Each row was made from one small tree. The marks that hang from a mark follow it in brackets, in alphabetical order. Every link used is in the known rows. Write each row's tree.
Known rows
goromu(seniz): [  3  20 -12 -21  -6  13  52  40 -24  -1 -23  17 -33  21 -16   3 -31 -15
 -29 -29   2  -4   5   0]
goromu(lopag(rileku sugunan) seniz): [ 12  46 -33 -15 -20  22  51  39  -4  -3 -54  11  10   5  -7  26 -22 -17
 -20  -8   4   7  26 -14]
busig(rileku(lopag(goromu sugunan))): [-15  26  -5   6 -15   4  28  45   0 -27 -31  11 -10  -5  19  14 -11   4
  -1 -21 -18 -11  26  11]
tese(rileku(busig lopag) tani): [-15  -5   1  36   0  11  39  19 -41 -17   1 -14 -55 -28   2  10  11 -14
 -30 -40   0   1  22 -21]
lopag(rileku sugunan): [  1  42 -22 -16  -6  11  36  42 -10  -7 -28  -1   7 -18 -11  17  -1 -11
  -3   9 -20  -4  18   4]
rileku(busig fadu): [  6   6 -16  -6   2  23   8  28 -15  -1 -18   5  -1  -3 -22   3  -8 -14
 -31 -29  -2  -2  18   3]
tani(lopag(goromu sugunan) tese(rileku)): [-14  33   3  32  14  12  21  25  -9  -6 -21  -6 -26 -29 -11  40  10 -28
 -24  -2 -11  19  12  -4]
sugunan(lopag): [ -1   0 -18   0   2  11  30  45 -28 -33  -8   2 -22 -10 -21  -4 -15 -24
 -20 -20   6  -2   8  10]
rileku(fadu): [ 17   9 -13 -12   3  14  18  31 -28  -6  -6   2 -10   2 -22  -6 -12  -3
 -36 -24 -12   1  -7  10]
rileku(busig fadu lopag(tani(tese))): [ -1   2 -17  19   5  23 -11  15   9 -14 -20   3   0  -4  -3  23   9  -5
 -33 -36  10   3  20   5]
lopag(rileku(fadu) sugunan tani(tese)): [ 13  46 -22  -9  16  20  -3  17  13  -5 -37   1  28 -12 -11  35  19   6
 -13  11  -9  -3   4   9]
tani(tese(rileku)): [-17  14 -10   5  15  12  22  23 -43  -8  14 -10 -37 -17 -16  22  -1 -12
 -47 -33   5   9  -9   1]
busig(rileku(fadu)): [  4  17  -9 -13  -4   5  13  35 -26 -11 -12  12  -8   9   1  -2 -18  12
 -24 -25 -17 -14  -4  19]
tese(tani): [ -7  12  -2  -1   6  17  45  35 -48  -5   0   0 -43 -11  -9  -6  -4 -20
 -26 -19 -12  -9  -4  -4]
lopag(sugunan): [ -3  32 -17 -14   3  16  35  49 -16  -8 -14   8  -8 -13 -21   1  -5 -16
 -18 -16 -18  -2   7   6]
goromu(lopag(rileku) seniz): [ 13  30 -27 -14 -22  18  51  35 -16  -1 -46   8  -8  10  -5  24 -30 -15
 -29 -14  12   6  18  -7]
rileku(lopag(goromu sugunan tani(tese))): [-11  25  -9  16   3  20  17  31  17 -23 -36   5  -6 -20   6  28  10  -7
 -11 -16  -1   4  21   5]
lopag(goromu(seniz) sugunan tani(tese)): [ -1  45  -4 -12  19  30  25  28  25  -4 -62  20   0   0 -13  36  -3  -7
  -6  -8   8  -2  19   0]
rileku(fadu lopag(goromu sugunan)): [ 13  17  -6  12  -8  18  20  32  12 -24 -33  -2   9  -8  -4  11   4  -3
 -16 -22 -15   4  25  -4]
lopag(goromu(seniz) rileku sugunan tani): [ 18  53 -10 -18   1  21  38  30  33  -4 -81  16  10  -4  -2  37  -4   4
  15  17   0  -7  35   1]
tani(tese): [-21  16 -13  -6  11  18  21  30 -35  -3   8   2 -23  -6 -16  19  -7 -23
 -40 -25   0   2  -7  10]
lopag(goromu rileku(busig)): [ -4  22  -9  -6 -12  22  32  33   0   0 -48   0  -6 -20   2  36  -9 -20
  -2   7  -1  -5  45   2]
goromu(lopag(rileku sugunan tani)): [ 13  37 -37  -5  -7  20  25  37   3  -8 -45   6  14 -26  -2  20   1   0
 -14   5   0   6  15   8]
busig(rileku(fadu lopag)): [  1   9  -8   6 -14   0  13  33 -16 -24 -11   7 -11  11  14   1 -13  14
 -24 -33 -17  -9   6  17]
sugunan(lopag(rileku)): [  4   9 -21  -1  -4   6  30  41 -24 -32 -18  -4  -9 -10 -13  10 -10 -22
 -12  -1   2  -4  17   8]
goromu(lopag): [  0  13 -29  -5 -11  20  35  44 -31  -7 -16   3 -15 -16  -9   3 -19 -16
 -40 -24   3  12   4   5]

Which tree is each row?
[  3  41 -30  -9   4  28  32  32   5  -4 -50  22   4   5 -12  28 -13 -12
 -32 -23  18   9   8  -6]  goromu(lopag(sugunan tani(tese)) seniz)
[  9  30 -34  -3   2  23  24  43  -3 -10 -36  10   4 -25  -9   7  -3  -3
 -23 -13   1   9   6   9]  goromu(lopag(sugunan tani))
[ -1   9 -12   4  24  18  -2  13 -12  -6 -12   3 -20 -16 -15  23   7   7
 -38 -27  12   5  -3  11]  lopag(tani(tese(rileku(busig fadu))))
[  3  18  -1  22  -2  15  28  20 -28   3 -20  -2 -26 -12  -2  13   3 -31
 -16   8 -19  -3  15  -7]  tese(tani(lopag(rileku(busig fadu))))
[  8  37 -29 -14 -11  23  51  45  -8  -5 -44  17  -1   7 -16  13 -24 -20
 -29 -27   6   8  18 -12]  goromu(lopag(sugunan) seniz)
[ 24  30   0 -19 -12  18  38  23   3   0 -57   4   2  14  -7  30 -20  -4
  -9   4  -1  -3  28  -5]  lopag(goromu(seniz) rileku(fadu))
[-25  10 -12   7  15  16  16  21 -36  -4   6  -6 -33 -20 -16  27   2 -19
 -45 -37   9   6   6  -4]  tani(tese(rileku(busig)))
[ 15  23   0 -16   4  22  37  33   8  -4 -58  22 -26   6  -5  15 -20   2
 -10 -11  12  -4  14  10]  lopag(goromu(seniz) tani)
[ -3  11   0   7 -19  13  48  39  -2 -21 -33   7 -31   7   5  15 -21 -14
 -17 -28   3   3  26  -2]  rileku(lopag(goromu(seniz)))
[ 15   8  -6  -3   8  19  31  36   4 -32 -50  16 -18   0 -14  11 -16 -11
  -5 -12  23  -3  23   8]  sugunan(lopag(goromu(seniz) tani))
[-16  32  -7  30  14   6  19  24 -22  -5  -3  -6 -29 -25 -17  30   9 -29
 -34  -9 -14  19  -1   0]  tani(lopag(sugunan) tese(rileku))
[  0  -4 -16  15 -12  18  11  27  -5 -15 -16   0  -6  -2  -5   8  -3 -13
 -31 -39  -1   2  29  -1]  rileku(busig fadu lopag)
[  8   6 -13  14   4  15  -1  16  -2 -21 -10   0  -7   1  -1  15   5   5
 -38 -30   1   5  -5  12]  rileku(fadu lopag(tani(tese)))
[ -9  14 -11  19  10  12  11  18 -23 -19   7 -14 -16 -14 -14  25  11  -5
 -44 -37  -3  11   0  -7]  tani(tese(rileku(fadu lopag(sugunan))))
[  4   0  -6  18 -12  24  12  24  10 -17 -35   0  -1  -7   0  18  -3 -14
 -21 -31   2   3  42  -4]  rileku(busig fadu lopag(goromu))
[ 10  40 -13  -8  -3  26  16  28  23  -1 -63   0  32 -19 -10  36   7 -12
   6  11 -13  -6  50  -8]  lopag(goromu rileku(busig fadu) sugunan)
[-21  17  -4  21   7  13  23  23 -19 -20  -2 -11 -27 -24  -6  34   8 -13
 -34 -31   2  12  11  -8]  tani(tese(rileku(lopag(goromu sugunan))))
[-19  14 -22  14 -11  17  27  43   2 -17 -21   6  -8 -17  -4  12   1 -26
 -14 -32  -7   2  40  -4]  rileku(busig lopag(sugunan))
[ 27  41 -24 -13   6  15  10  27  15  -6 -45   5  24 -12 -12  17  13  13
  -3  15 -16  -5   8  12]  lopag(rileku(fadu) sugunan tani)
[  9  22   8  21  -4  14  34  21 -24  -1 -31  -5 -28 -14   2  17   2 -24
 -11  15 -22  -2  11  -6]  tese(tani(lopag(goromu rileku(fadu))))
